What can hang from each mark:
terudor: nade tupin
lonuv: tupin
silu: zivu
zivu: terudor
riza: tupin zivu
gikor: lonuv
tupin: riza terudor
tedota: terudor
nade: silu

Every row comes from one small tree of marks. The marks that hang from a mark follow it in brackets, in alphabetical order. Every link used is in the known rows. Which tree was each row made from?
In the rows, 128 means zero.
Known rows:
zivu(terudor(nade(silu) tupin(riza))): [115 150  92 136 137 116  86  13  82 143 134 161 230 117  96 118 116]
zivu(terudor): [133 121  95 130 109 143 117  78 150 119 136 155 155 134 136 118  99]
tupin(riza): [118 123 122 132 128 115 135 118 108 145 118 156 128 107 101 130 135]
riza(tupin zivu): [138 117 169 146  97 122 121 101 169 134 135 110 148 129 156 112  72]
tupin(riza(zivu(terudor(nade(silu))))): [132 118  84 150 119 108 113  66  93 149 128 175 215 101 111 116  91]
tupin(riza terudor): [118 126  94 117 127 109 144 104  93 144 125 177 138 100 100 142 142]
tedota(terudor(nade(silu))): [133 117 113 134 149 125 110 123 120 141 124 154 181 107 138 114 113]
nade(silu(zivu(terudor))): [149 118 143 115 134 150 121  62 117 121 122 156 166 131 118 123 145]
riza(tupin(terudor(nade(silu)))): [131 151 101 121 139 110 102  52  84 130 134 143 231 128 152 124 105]
gikor(lonuv(tupin(terudor))): [134 132  98 129  94 128 141 118 122 102 119 172 102 136 137 163  98]
lonuv(tupin(riza terudor)): [121 127  96 126 113 122 148  49  95 136 119 197  96 103 109 153 129]
tupin(terudor): [127 136  98 113 126 122 138 112 113 127 134 152 136 119 125 139 136]
silu(zivu(terudor)): [136 118 149 128 125 157 127  72 144 105 124 141 134 128 112 116  97]
riza(tupin(terudor(nade(silu))) zivu): [137 140 118 139 121  99 110  71  99 140 139 136 226 119 149 121  92]
silu(zivu(terudor(nade tupin))): [114 156 158 144 147 145  94  26 129  99 137 105 184 132  96 102  69]
lonuv(tupin(riza)): [120 119 125 140 116 131 137  73 111 137 111 173  87 112 111 140 118]
lonuv(tupin(terudor)): [129 135 101 126 110 133 142  64 114 117 129 169  99 125 137 150 123]
nade(silu(zivu(terudor(tupin)))): [138 138 163 116 137 149 105  24 125 124 133 132 177 138 103 123 153]
zivu(terudor(nade(silu))): [134 136  74 136 134 129  98  57  96 122 134 153 219 131 139 116 105]
tupin(riza(zivu) terudor): [126 119 109 129 110 101 153 119 110 154 129 171 132  89  96 139 124]
tupin(riza terudor(nade)): [106 145  81 133 146 101 130  87  72 134 124 166 176  95  93 130 109]

Which tree is each row?
[104 145 145 160 134  94 110  89 106 145 135 109 172  97  80 114  85]	terudor(nade tupin(riza(zivu)))
[123 135 135 144 145 146 113  60 121  94 126 128 177 125 107 103  63]	silu(zivu(terudor(nade)))
[130 149 130 116 171 119 126  88  61 121 122 138 191 111  99 134 151]	tupin(terudor(nade(silu(zivu))))
[119 120  90 163 112 115 120  74 120 134 131 161 184  98 104 106  48]	tupin(riza(zivu(terudor(nade))))
[135 148 162 121 158 121 109  45  83 118 122 129 216 123 125 122 111]	riza(tupin(terudor(nade(silu(zivu)))))
[134 103 103 155  78 137 136  36 151 134 125 194 110 106 119 128  73]	lonuv(tupin(riza(zivu(terudor))))
[119 155 113 134 128 114 108  63 110 116 138 129 204 128 149 115  66]	riza(tupin(terudor(nade)))
[123 161 185 129 177 125  97  71  82 123 125  90 188 126  89 121 143]	terudor(nade(silu(zivu)) tupin)
[103 132 135 146 146 116 103  93 131 145 127 145 167  87  93 108  79]	tedota(terudor(nade tupin(riza)))
[115 134  96 156 114 105 140  58  89 134 125 175 130  88 104 137  77]	lonuv(tupin(riza(zivu) terudor(nade)))
[109 141 142 146 144 125  96 100 153 128 138 116 162 109 119 104  70]	tedota(terudor(nade tupin))
[121 148  86 145 115 120 127 108  96  89 119 157 139 131 134 150  62]	gikor(lonuv(tupin(terudor(nade))))
[120 165 129 133 157 112  89  76  83 135 137 104 203 132 116 123 143]	terudor(nade(silu) tupin)
[124 140 129 118 170 108 132  77  42 138 110 166 189  91  72 134 157]	tupin(riza terudor(nade(silu(zivu))))
[127 134  87 134 139  86 132 101  59 158 128 172 197  85  96 137 133]	tupin(riza(zivu) terudor(nade(silu)))
[ 97 157 133 147 152 107 102  70  88 135 130 119 175 108  84 117 106]	terudor(nade tupin(riza))
[144 112 136 146  76 135 111  50 189 123 142 140 177 133 164 104  43]	riza(tupin zivu(terudor))
[111 159 105 148 131 133  86  30 128 109 148 118 200 137 118 106  66]	zivu(terudor(nade tupin))
[114 128 132 134 152 111  97  83 106 162 125 157 193  88  97 117 120]	tedota(terudor(nade(silu) tupin(riza)))
[117 131 161 142 114 106 124 103 131 155 133 123 134 101  85 127 118]	terudor(tupin(riza(zivu)))
[129 152  76 118 152 107 118  92  63 133 133 152 205 118 127 137 146]	tupin(terudor(nade(silu)))
[132 140 162 130 174 124 116 105  73 120 114 113 182 122 101 122 141]	terudor(nade(silu(zivu)))
[132 128 121 166  95 127  96  41 163 114 143 125 214 131 161  91   5]	riza(tupin zivu(terudor(nade)))
